What can hang from each mark
Z739: Z37 Z208 Z870 Z984
Z37: Z739
Z523: Z870
Z870: Z208 Z739
Z984: Z523
Z208: Z739 Z870
Z689: Z523 Z739

Known rows, with every way that one mark hangs from another
Z689(Z739(Z984)): [-35  37 -24  46  -4 -28   8 -23  20 -15  18  20  23   1   6   2   4  16
 -20  47   2]
Z208(Z870(Z739)): [  6  -7  -2  14   6  -3  27  10  24  24  13 -29  10  -9  57 -10  22  19
  41  11   6]
Z208(Z739(Z870 Z984(Z523))): [-34 -12  -2  32  26 -20  -9  13   1  25  19   6  31  29  12 -33   0 -14
 -28  49  -3]
Z689(Z523 Z739): [-19 -18 -35  48  -8 -23 -26 -59 -24  19   5   1  -3 -16  -7   5  31  28
  38  25  11]
Z37(Z739(Z208)): [ 23  22  27   9 -47   7  35  -8   4   2  37 -13  15 -13  11  22  -5  20
 -15  24 -18]
Z739(Z37 Z208 Z870): [ 18  21  23  55 -21 -26  20 -13 -11  -6  65  -3  17  -5  48 -31  26   3
  -1  16   2]
Z523(Z870(Z739)): [ -4  -4   0  22  39 -10  12  13  10   7  30 -30  -5  32  60  -8   5  27
  48  13 -12]
Z984(Z523(Z870)): [-17 -23   0  12  48 -18 -28  -4 -26  48  -8 -21  -9  43  42  -6   8  -2
   7  21  -3]
Z523(Z870(Z739(Z37 Z984))): [-25  29  -5  53  27 -17  28  42   9 -25  25   5  24  49  69 -46  -1  36
  14  33   9]
Z870(Z739(Z984)): [-28  21 -13  46  16 -20  40  24  18   2  27  -3  25  21  20 -19 -13  18
   7  19   6]
Z208(Z739 Z870): [  0 -24 -12  21 -23  20  18 -20  31   2  -4   6  23 -12  35  -5   7   2
   6  53  -3]
Z208(Z739(Z37)): [ -5  -1 -12  72 -15  15   7 -15   6 -22  18  26  24  -8  -1 -32  -3   3
  17  50  12]
Z37(Z739(Z984)): [ -7  27  11  17 -15  -3  26  28   7  -5  10   9  27  -2   7  -7  -7  18
 -51  24   6]
Z208(Z870(Z739(Z37 Z984(Z523)))): [-29  19  10  41  14 -15  16  50 -12  26 -12   2  35  29  52 -53  23  17
   9  27  42]
Z523(Z870(Z208 Z739(Z37))): [  8 -15   3  52  24 -32  15  27  -8  -6  36 -23  21  41  51  -4   2  50
  42  21 -11]
Z523(Z870(Z208)): [  5 -35 -13  17  25 -44   9  -9 -10  12  24 -18   8  35  42  25  -1  25
  -2  29 -37]
Z739(Z37 Z208 Z984(Z523(Z870))): [-30  38  10  42  -5 -32  20  10 -22  -1   3  16  27  57  54 -29  -5  18
 -21  66  -2]
Z37(Z739): [ 14   5  16   8  -9   8   9   7   0  10  15 -13   2 -19   3   9   5  13
 -16   2   5]
Z984(Z523(Z870(Z208 Z739(Z37)))): [ -9 -26  11  40  48 -40 -14  35 -31  31  24 -26  24  63  34  -5  12  33
  46  22  -1]
Z208(Z739(Z984(Z523)) Z870): [-39 -12 -10  21  -8  -3  14   7  13  25 -27  16  39  19  26 -19  -1  -6
 -31  75   7]
Z984(Z523): [-19 -17  -3  20  27 -18 -17 -12 -26  56  -5 -13   3  16  -2  -4  13 -21
   0   5  10]
Z984(Z523(Z870(Z208(Z739(Z37))))): [-14 -40  -3  43  19 -18 -19   7 -26  12   5   5  28  51  13  -4  -2  20
  14  70 -13]
Z870(Z208 Z739(Z37)): [  5  -8   0  66   5 -33  25  19  -8   8  42 -10  31  16   5  -8   6  36
  36   8   9]
Z523(Z870(Z208 Z739(Z37 Z984))): [-14  13 -10  57  19 -48  37  43  -1 -20  34  -2  35  55  53 -15 -11  50
   6  42 -10]

Rows
[-40 -29 -24  42   2 -38  15   6  -6  31   3  20  49  47 -24  13 -22  -1
 -32  70 -19] | Z870(Z208(Z739(Z984(Z523))))
[-27  -1  -5  41  28 -55  -4  35 -42  18  -6   6  35  66  34 -10   0  25
 -39  48  -3] | Z739(Z37 Z984(Z523(Z870(Z208))))
[ -2  47  12  57 -27 -38  45   1   2 -18  58  19  37  15  51 -37  13  11
 -36  36   1] | Z739(Z37 Z208 Z870 Z984)
[-41  25   9  59  27 -24   8  44 -15  18   4  11  28  39  10 -49  -1  11
  10  18  34] | Z870(Z739(Z37 Z984(Z523)))
[  2 -27 -17  54  -1 -16  11  -1   0 -26  23   8  31  37  34   2 -11  30
  10  64 -20] | Z523(Z870(Z208(Z739(Z37))))
[-30   6   5  66  21 -56  19  44 -26  30  13   6  47  46  -5 -16  -1  21
   3  29  18] | Z870(Z208 Z739(Z37 Z984(Z523)))
[-16  31  -1  55  -7  -9  44  37  20 -10   5   3  35   6  66 -48  14  29
   6  28  32] | Z208(Z870(Z739(Z37 Z984)))
[-19  35  27  53  -7 -47  14  11 -27  15  40   9  35  34  36 -41  16  -4
 -34  34  12] | Z739(Z37 Z208 Z870 Z984(Z523))
[-21   0 -10  43   3 -16  18  -2  28 -14  42  20  35  13  30 -30  -6  -3
 -33  53 -12] | Z208(Z739(Z870 Z984))
[ -6  26  42   1 -21 -28  11  27 -11  35  41 -15  30  19  25  -6   2  10
 -52  32 -14] | Z37(Z739(Z208 Z870 Z984(Z523)))
[-33 -56 -53  52 -14 -45  17 -23 -12  -4   0  10  34  42  17  13 -18  47
  -6  86 -37] | Z689(Z523(Z870(Z208(Z739(Z984)))))
[ -1 -46 -18  26   6 -20  10 -17  14  -5  26  -9  27  35  28  22 -21  27
   5  66 -43] | Z523(Z870(Z208(Z739)))
[-10  28   4  61  13 -29  14  19  -8  -9  37  18  28  11  42 -57  19   0
 -41   9  20] | Z739(Z37 Z870 Z984)
[-18  16 -16  56 -35  12  35  12  26 -34 -13  35  47  -2  47 -46   5  18
 -28  74  17] | Z208(Z739(Z37 Z984) Z870)
[-36 -21 -10  15  36 -59  -2  17 -28  37  -4  -6  27  69  32  14 -16  18
 -38  45 -21] | Z739(Z984(Z523(Z870(Z208))))
[-16  -8   6  50  22 -66  -9  31 -47  33  29   6  39  39  20 -29  18   8
 -44  20   5] | Z739(Z37 Z870(Z208) Z984(Z523))
[-29  57 -11  48 -43 -34  35 -36  29 -23  35  23  36   2  16  19  -7  22
 -18  67 -15] | Z689(Z739(Z208 Z984))
[-32  45  17  63 -11 -32  35  26 -11  13  23   8  40  41  18 -33  -8  12
  16  45  17] | Z870(Z739(Z37 Z208 Z984(Z523)))
[-31 -13  -8  37  31 -61  17  39 -11  47  17 -15  40  51  -7   7 -10  17
  -1  28  -4] | Z870(Z208 Z739(Z984(Z523)))
